Every row comes from one small tree of marks. The marks that hang from a mark follow it in brackets, in alphabetical order. Every link used is in the known rows. Which tree was each row made from?
Known rows
bafo(duva(netonat pizelok zorere)):  0.351 -0.776  2.736  1.184 -0.790  0.235 -0.099  4.168  1.065 -0.242  0.341 -0.682  0.345  2.464 -0.471 -0.793  0.024 -0.074  1.417 -1.751  1.930  0.664
duva(bafo pizelok(tukev) zorere): -0.984  4.713  2.119 -1.496  0.423 -0.520 -1.616  1.630  1.493  1.206 -1.766 -0.058  1.542 -1.103 -0.234  0.719  1.304 -0.734 -0.509  3.105  7.518  1.062
duva(bafo netonat pizelok zorere): -0.400  1.422  1.935  0.428  0.182  0.553 -1.369  1.961  1.468  0.616 -0.074 -0.581  1.567  0.710  0.532  0.487  0.652 -0.704  0.418  1.468  5.146  1.333
bafo(duva):  0.078  2.635  1.608  1.394  0.794 -1.329  0.644  1.982  1.162 -2.049  0.222  0.505 -0.752  1.358 -1.222 -0.124  0.841  0.689  1.874 -3.233 -1.019 -0.845
zorere(duva(bafo netonat pizelok)): -1.247  6.080  1.842  0.510  1.121  0.490 -1.920 -0.037  1.254 -0.054 -0.132 -1.236  1.148  3.786  3.597  2.624  0.146 -0.656  0.127 -0.602  3.392  0.890
duva(bafo pizelok): -0.879  5.919  2.443 -0.349  1.186 -0.554 -1.162 -0.564  1.665 -1.282 -0.184 -0.958  1.298  0.947 -0.197  0.993  1.016 -0.184  0.250  0.638  3.662  0.307
bafo(duva(zorere)):  0.122  0.217  2.165  2.552 -0.160 -0.762  0.635  4.610  1.724 -0.948 -0.517  1.927 -0.973  0.619 -2.467 -1.218  1.451  0.472  1.920 -3.170  1.503 -0.244
tukev(bafo pizelok):  1.378  0.580 -0.938 -0.611  0.631 -0.643  1.393 -3.319 -1.366 -1.239  0.763  0.464  0.051  0.174 -3.003 -1.953  0.384  0.238  1.905 -1.832 -3.833 -0.739
zorere(tukev(bafo)):  1.862  1.005 -1.928  0.053  1.030 -0.318  1.317 -2.275  0.707 -0.788  0.341  0.209 -0.116 -1.010  1.028  0.749 -0.668  0.603  0.733 -2.449 -2.342 -1.099
tukev(netonat pizelok):  0.775 -1.375 -0.940  0.144 -0.879  0.525  0.639 -1.339 -2.608 -0.531 -0.128 -0.445 -0.195 -0.730 -1.171 -1.988 -0.021  0.056  0.211  1.614 -3.182  0.219
zorere(duva(bafo)): -1.263  7.225  1.242  1.733  1.912 -0.511 -1.103  0.290  1.613 -0.857 -0.913  1.351 -0.177  1.652  1.558  2.171  1.373 -0.167  0.712 -2.362  3.066 -0.109
duva(bafo netonat pizelok zorere(tukev)):  0.447  0.068  1.041 -0.172 -0.417  1.297 -0.810  0.955  2.004  1.548 -0.651 -1.366  1.584 -0.216  2.744  1.692 -0.516 -0.626 -0.722  1.433  4.255  0.939
pizelok(tukev(bafo netonat zorere)):  0.032 -4.555 -2.614 -0.920 -0.290 -0.304  0.019 -0.735 -2.730  0.881  1.183  0.795 -0.481 -3.869 -2.061 -0.739 -0.593 -0.039 -1.298  3.360 -2.420 -0.443
pizelok(tukev(bafo(duva) netonat zorere)): -0.969 -6.169 -1.903 -1.441 -0.255 -1.132  0.763  0.053 -1.262  0.306  1.317  0.625 -1.168 -2.630 -2.655 -1.290 -0.193  0.435 -0.724  1.549 -3.304 -0.874
zorere(duva(bafo netonat) tukev(pizelok)):  0.118  3.051 -0.681 -0.572 -0.137  1.162 -0.223 -2.793  0.269  1.206 -0.872 -0.857  0.440  1.371  4.484  2.370 -1.159 -0.586 -0.124 -0.713 -1.268 -0.120
bafo(duva(pizelok)): -0.327  3.586  3.274  0.484  0.322 -0.971  0.098  1.441  1.347 -2.325  0.345 -0.993  0.084  2.677 -1.299 -0.147  0.465  0.525  1.253 -2.525  0.376 -0.323
zorere(tukev):  1.849  3.669 -0.106  1.180 -0.057  0.170  0.446  0.043  0.196 -0.467 -0.439  0.084 -0.168 -0.885  2.090  1.720 -0.669  0.350  0.365 -1.455 -0.955 -0.844
tukev(bafo(duva) netonat pizelok zorere): -0.368 -8.873 -0.856 -0.532 -1.653 -0.212  1.917 -2.132 -1.628 -0.985  2.014  0.490 -1.557 -0.790 -5.596 -3.841 -0.050  0.583  0.160 -0.291 -6.848 -1.125
zorere(duva(bafo netonat) tukev): -0.222  4.340 -0.822  0.839  0.948  0.770 -0.891 -0.654  1.484  1.022 -0.795 -0.395  0.396  1.053  6.163  3.960 -0.830 -0.352 -0.244 -1.570  1.126 -0.039
pizelok(tukev):  0.560  5.571 -0.050 -0.357  0.834 -0.989 -0.632  1.222 -1.422  0.117 -0.689  0.418  0.346 -1.665  0.844  1.327  0.141 -0.120  0.642  0.796  0.919 -0.271
duva(bafo): -0.686  5.013  0.760  0.634  1.775 -1.021 -0.645 -0.024  1.190 -1.169 -0.179  0.632  0.409 -0.514 -0.071  1.017  1.458  0.021  0.867 -0.529  2.360 -0.131

Write each row's tree
 0.314 -2.426  0.289  1.111  0.824 -1.321  1.460  2.083  2.399 -1.208  0.307  1.958 -0.954  0.614 -3.546 -2.188  1.636  0.712  2.343 -4.260  0.321 -0.598
tukev(bafo(duva(zorere)))
 0.216 -3.391 -1.485 -2.012 -0.556  0.106 -0.153  0.181 -0.517  1.270 -0.602 -0.716  0.819 -1.718 -1.030 -1.775  0.276 -0.222 -1.041  3.095  2.780  1.202
duva(pizelok(tukev(bafo netonat)) zorere)
 0.230 -8.579 -1.480 -0.721 -0.711 -0.275  2.160 -0.557  0.240 -0.471  0.056  0.694 -0.997 -0.103 -4.462 -4.727  1.031  0.578  1.165 -1.283 -3.092  0.007
tukev(bafo(duva(zorere)) netonat pizelok)
-0.162 -2.029 -0.750  0.399 -1.371  0.206 -0.827  1.553 -3.284  1.283  0.356  0.865 -0.574 -3.980 -0.805  0.217 -0.715 -0.261 -1.758  4.565 -1.079 -0.127
pizelok(tukev(netonat zorere))
 1.377  3.665 -0.782  2.107  0.016  1.235 -0.275  0.616 -0.260  0.712 -0.420 -0.174 -0.181  1.642  6.061  3.353 -1.888 -0.126  0.086 -2.566 -1.369 -0.249
zorere(duva(netonat) tukev)
 0.433 -3.379 -1.607 -1.372  0.616 -1.272  0.706  2.394  0.453  0.840  0.220  0.503  0.066 -0.432 -0.419 -0.757  0.152  0.029  1.603 -1.042  0.186 -0.003
pizelok(tukev(bafo(duva(netonat zorere))))
 0.288  0.100  0.796  1.597 -0.740  0.413  0.624 -1.945 -1.829 -0.607  1.186  2.614 -1.242  1.089 -3.713 -0.968 -0.155 -0.114  0.687 -2.446 -4.154 -1.187
tukev(bafo pizelok zorere(duva))
-1.114  0.951  1.501  1.386 -0.828  1.113 -1.003 -0.630 -1.576  0.886  0.843  1.312 -0.176  0.925 -0.403  1.108 -0.514 -0.831 -0.203  0.629 -1.308 -0.248
tukev(pizelok zorere(duva(bafo netonat)))
-0.837 -2.314  1.023 -1.436 -1.211 -0.242 -0.283  3.397  0.466  0.836 -1.351 -1.086  0.134 -0.298 -0.645 -1.299  0.451  0.025 -0.912  2.364  3.306  1.121
bafo(duva(pizelok(tukev(netonat)) zorere))
-0.672  1.761 -1.455 -1.845  0.665  0.025 -0.671 -2.112 -0.836  0.404 -0.675 -1.286  0.432  1.381  2.101  0.504 -0.325 -0.181 -1.317  1.129  1.001  0.755
zorere(duva(pizelok(tukev(bafo netonat))))
-2.515  0.519  2.115  1.403 -0.804  1.094 -1.794 -0.115  0.236  0.203  0.141  0.340 -0.280  0.806 -0.213  1.081  0.238 -0.454 -2.345  2.191  2.227  0.588
tukev(netonat zorere(duva(bafo pizelok)))
-0.577 -3.524 -0.494 -1.558  0.866 -0.841  0.998 -1.436  1.197 -1.877  1.115 -1.834 -0.168  1.928 -1.723 -2.077  0.466  0.786  0.356 -1.353 -1.790  0.058
tukev(bafo(duva(pizelok)) netonat)
 1.058 -4.030 -2.788 -1.177  0.056  0.053  1.411 -3.746 -1.995 -0.793  0.614 -0.479 -0.236 -0.892 -2.380 -3.018  0.083  0.275  0.540  0.445 -4.650 -0.086
tukev(bafo netonat pizelok)
-0.391 -3.483 -0.905 -1.895 -1.003 -0.008 -0.396 -1.513 -2.345  0.818  1.355 -0.690  0.239 -2.510 -1.999 -0.744 -0.838 -0.200 -2.025  4.353 -1.064  0.123
duva(pizelok(tukev(bafo netonat zorere)))
-1.002  5.125  0.248  1.360  1.831  0.055 -1.427  0.457  0.853 -0.048 -0.173  0.480  0.331  2.101  3.627  2.637  0.317 -0.489  0.679 -1.454  1.956  0.293
zorere(duva(bafo netonat))
 0.048  2.258  2.068  0.200 -0.297  0.613 -0.527  0.702  2.908  0.580 -1.499 -0.383  1.117 -0.851  0.826  1.049  0.467 -0.253 -0.869  0.908  5.277  0.516
duva(bafo pizelok zorere(tukev))
 0.427  2.191  0.203  0.934 -1.123  1.765 -0.429 -0.713  0.178  0.260 -1.239 -1.649 -0.108  1.807  4.330  1.779 -1.294  0.046 -1.912 -0.295  0.333  0.513
zorere(duva(pizelok) tukev(netonat))
-0.083  1.963 -0.225 -1.588 -0.276 -0.034 -0.979  0.166 -1.801  0.513 -0.648 -2.160  0.915 -1.059  1.694  0.387 -0.371 -0.213 -1.288  3.993  1.354  0.987
duva(pizelok(tukev(netonat)))
 0.407 -0.059 -0.598 -0.281  0.246 -0.921 -0.015 -0.158 -1.958  0.365  1.366  1.848 -0.304 -2.958 -2.739  0.266 -0.202 -0.105  0.122  1.485 -1.592 -1.084
pizelok(tukev(bafo zorere))
-0.865  0.476 -0.261  1.574 -1.373  0.681 -1.322  1.944 -2.841  1.477 -0.393  1.626 -1.107 -1.832  1.168  1.414 -0.740 -0.477 -2.040  2.762 -0.148 -0.007
pizelok(tukev(netonat zorere(duva)))
 1.072 -2.189 -0.627 -0.509 -0.954  1.174  0.375 -0.757  0.385  2.035 -0.852 -0.310  0.859 -1.605  1.335  0.109 -0.624 -0.598  0.217  1.416  0.255  0.315
duva(bafo netonat zorere(tukev(pizelok)))
 1.431 -5.220 -1.491 -0.462 -0.931  1.298  0.879 -1.005  0.928  0.826 -0.447 -0.905  0.341 -1.311  0.144 -1.344 -0.480  0.244 -1.319  0.973  0.699  0.697
duva(pizelok zorere(tukev(bafo netonat)))
 0.884 -1.646 -3.364  0.555  0.446  0.749  0.864 -2.582  0.420  0.149 -0.443  0.089 -0.924  0.266  3.468  0.837 -0.792  0.459 -0.835 -2.108 -2.576 -0.372
zorere(duva tukev(bafo netonat))
-0.458 -5.670 -2.443 -1.643  0.367 -1.197  0.983  1.682  0.535  0.707 -0.692  0.652 -0.701 -1.851 -1.489 -2.366  1.059  0.401  0.216  0.265  0.425  0.188
pizelok(tukev(bafo(duva(zorere)) netonat))
 0.797  0.005  0.590 -1.478  0.694 -0.845  1.463 -2.005  2.571 -1.618  0.557 -1.860  0.048  1.815 -0.075 -0.055 -0.435  0.869  0.587 -3.751 -1.926 -0.993
zorere(tukev(bafo(duva(pizelok))))
 0.056  1.631  2.333 -0.008  0.229 -0.396 -0.105  1.800  0.420 -1.335  1.149 -2.138  0.527  3.212  0.604  0.395 -0.523  0.210  1.328 -1.747 -0.852  0.108
bafo(duva(netonat pizelok))
-0.102 -4.751 -1.209  1.038 -1.506  1.058  0.699 -2.575 -2.687  0.112  0.974  1.642 -1.465  0.096 -3.005 -1.962 -0.442 -0.041 -0.680 -0.225 -5.023 -0.576
tukev(bafo netonat pizelok zorere(duva))
